What can hang from each mark
Q_461: Q_132 Q_485
Q_875: Q_132
Q_213: Q_132 Q_485
Q_485: Q_241 Q_461 Q_875
Q_40: Q_485
Q_241: Q_132 Q_485
Q_132: Q_40 Q_241 Q_461

Each row was made from one small tree. Brackets hold a mark, then the marks that hang from it, in the order of their numbers. Every link used is in the known rows. Write each row's tree.
Known rows
[Q_213 [Q_132 Q_40 Q_461] [Q_485 Q_241 Q_875]]: [  6  -9   4  54  37  18 -36  23  25  -2 -42  26   8 -31  -8 -29 -67 -17
 -10 -24]
[Q_241 [Q_132 Q_40] Q_485]: [ 31 -35  -1  14  25 -10 -27 -18  -3  16  15 -31   0 -15  -3  17 -46  31
 -15 -20]
[Q_132 Q_461]: [ 17 -14  -8  12  16 -12 -25  11  39 -20 -40   8 -70 -11 -10  -5  -5   5
 -13  -8]
[Q_875 [Q_132 Q_40 [Q_461 Q_485]]]: [-12  12  -9  28  13 -35 -22   5  -3 -22 -26 -30 -55 -24 -24 -22 -22   2
  -9 -24]
[Q_213 [Q_132 Q_40 [Q_241 [Q_485 Q_875]] Q_461]]: [ 43  -7  13  30  32  16 -34  19  57  -5   4  28 -14 -29  -7  18 -69 -12
 -15 -49]
[Q_40 [Q_485 Q_461 [Q_875 Q_132]]]: [ 19  56  -3  -5  18  -8 -20  10  -3  -3  -1  27 -41 -23 -29  32 -36  43
 -17   4]
[Q_461 [Q_132 [Q_40 [Q_485 Q_875]] Q_241]]: [ 35 -22   5   1  14   5 -19   4  18 -32   4  14  -8 -21  -8  24 -47  30
 -14 -38]
[Q_241 [Q_132 Q_40] [Q_485 Q_461]]: [ 25 -32   0   3  25  -5 -26 -12 -10   8  31  -8 -20 -17 -10  26 -54  12
 -16 -13]
[Q_132 Q_241]: [ 17 -12  -4  25  11 -12 -27  13  67 -15  12  -9 -43 -11 -13  18 -13   4
 -21 -13]
[Q_875 [Q_132 Q_241]]: [  4   8  -5  31   9 -37 -26   8  50 -11  16 -21 -49 -20 -31  12 -17  15
 -20 -25]
[Q_875 [Q_132 [Q_241 Q_485] Q_461]]: [ 28  16   3  30  14 -31 -26   1  65  -6  -3  13 -64 -23 -27  26 -38   3
 -15 -31]
[Q_213 Q_132 [Q_485 Q_461 Q_875]]: [  8  10   4   1  39  17 -36  27  47  29  -8  22  20 -23  -7   2 -39  20
 -14  -6]
[Q_875 [Q_132 [Q_40 Q_485] Q_241 Q_461]]: [ 17  13  -1  37   7 -26 -20   9  21 -54  12  20 -50 -29 -34   2 -46 -13
 -16 -44]
[Q_485 Q_241]: [  9  -6 -12  41  11 -19 -26   3  21  -3 -27 -17 -45 -10 -23   9 -17  -3
 -17  16]
[Q_485 Q_875]: [ 16  13  -9   9  23   4 -25  18  19  12 -26 -10 -44 -16   1   9 -15  52
 -17   8]
[Q_132 Q_40 [Q_241 Q_485]]: [ 39  -5   0  32  16  -7 -26   7  36  -7  36 -12 -21 -20  -7  28 -49 -11
 -21 -16]
[Q_40 Q_485]: [ 35  18  -8  -1  12 -14 -21   0  18  -9  -8  -1  -8  -8 -17  26 -11  30
 -15   6]
[Q_485 [Q_241 Q_132]]: [  0 -41  -6  42  15 -18 -29 -12  18   0 -20 -23 -34  -9 -20   6 -26  17
 -16  -6]
[Q_213 [Q_132 Q_461] Q_485]: [ 16 -19   4  15  34  -3 -37  14  70   7 -36  15  18 -17  -9 -19 -24  -1
  -9 -26]
[Q_461 [Q_485 Q_241]]: [ -3  12  -8  36  11 -21 -24  -4  27   8 -36 -39 -31  -7 -17  11 -12   5
 -12  19]

Which tree is each row?
[ 26  15  -4  41  16  11 -19  13 -16 -40 -37  39 -53 -25 -15   1 -58  -6
 -14  -7]
[Q_132 [Q_40 [Q_485 Q_241 Q_875]] Q_461]
[ 19 -56  -1   8  11 -14 -25   3  30 -32   8 -16 -24 -17 -11   6 -28   3
 -15 -40]
[Q_461 [Q_132 Q_40 Q_241]]
[ 41  11  14   7  32  11 -36  16  76  23  25  25  -6 -21 -13  49 -56   6
 -19 -22]
[Q_213 [Q_132 [Q_241 [Q_485 Q_461 Q_875]]]]
[ 32 -24   6  18  33  14 -27  -6   1   6 -20  10 -39 -23   8   9 -63  41
 -12 -30]
[Q_241 [Q_132 Q_40 Q_461] [Q_485 Q_875]]
[ 32 -42   2  17  26  -4 -27 -15   7  -4  -8  -2 -30 -16  -2   7 -51  16
 -12 -32]
[Q_241 [Q_132 Q_40 Q_461] Q_485]
[-17  39  -8  51  16 -19 -22   5 -17   8 -30 -40 -40 -25 -20  -3 -41  23
 -12   4]
[Q_461 [Q_485 Q_241 [Q_875 [Q_132 Q_40]]]]
[  5 -22  -4  14  19   7 -22  10 -22 -16 -23  18 -59 -24 -19  12 -54   2
 -16  -1]
[Q_485 Q_241 [Q_461 [Q_132 Q_40]] Q_875]
[  2  17  -8  28  22  -9 -24  20 -12 -17 -28   1 -72 -31 -15 -18 -37  29
 -15 -22]
[Q_485 [Q_875 [Q_132 Q_40 Q_461]]]
[ -3  32 -10  48  17 -19 -26   8   2  12 -33 -12 -61 -24 -29   7 -37  34
 -18   6]
[Q_485 Q_241 [Q_875 Q_132]]
[ 39  12   2  32  22  10 -26  15  29   3  27   0 -28 -26   2  30 -60  12
 -22 -14]
[Q_132 Q_40 [Q_241 [Q_485 Q_875]]]
[  1  20  -4  39  18 -10 -24  22  11 -12  15 -13 -51 -32 -17   0 -43  28
 -21 -27]
[Q_485 [Q_875 [Q_132 Q_40 Q_241]]]
[ 29  40  -3 -12  19  12 -20  15   7  -5  -4  36 -36 -16 -14  36 -32  36
 -18  15]
[Q_40 [Q_485 Q_461 Q_875]]
[ 28 -30  -5   9  10 -17 -19 -12 -18 -28 -19  -5  -2 -15 -24  13 -37   7
 -11 -15]
[Q_461 [Q_132 [Q_40 [Q_485 Q_241]]]]
[ 10 -14   9  -5  18  -1 -24   1  62   5 -30 -18 -25 -12   3  27 -21  52
 -10 -24]
[Q_461 [Q_132 Q_241] [Q_485 Q_875]]
[  7 -15  -1   4  19   3 -24   6   7  -2 -36  24 -65 -18 -21  26 -40  18
 -15   7]
[Q_485 Q_241 [Q_461 Q_132] Q_875]
[ 35  10   2 -33  20   7 -19   3   6  -8 -17  36 -26 -15 -15  40 -32  48
 -13  -2]
[Q_40 [Q_485 [Q_461 Q_132] Q_875]]
[ -7 -34   2  22  27   7 -24   0   1 -15 -35 -15 -43 -18   6 -18 -37  37
  -9 -33]
[Q_241 [Q_132 Q_40 [Q_461 [Q_485 Q_875]]]]
[ 29 -16  -3   9  15  -1 -19  -5 -22 -19 -28   5  -8 -20 -16  16 -47  28
 -11 -14]
[Q_461 [Q_132 [Q_40 [Q_485 Q_241 Q_875]]]]
[ -1   2   2  40  36  19 -34  27   7   9  -3  21  18 -31 -17 -11 -70 -21
 -15  -5]
[Q_213 [Q_132 Q_40] [Q_485 Q_241 Q_461 Q_875]]
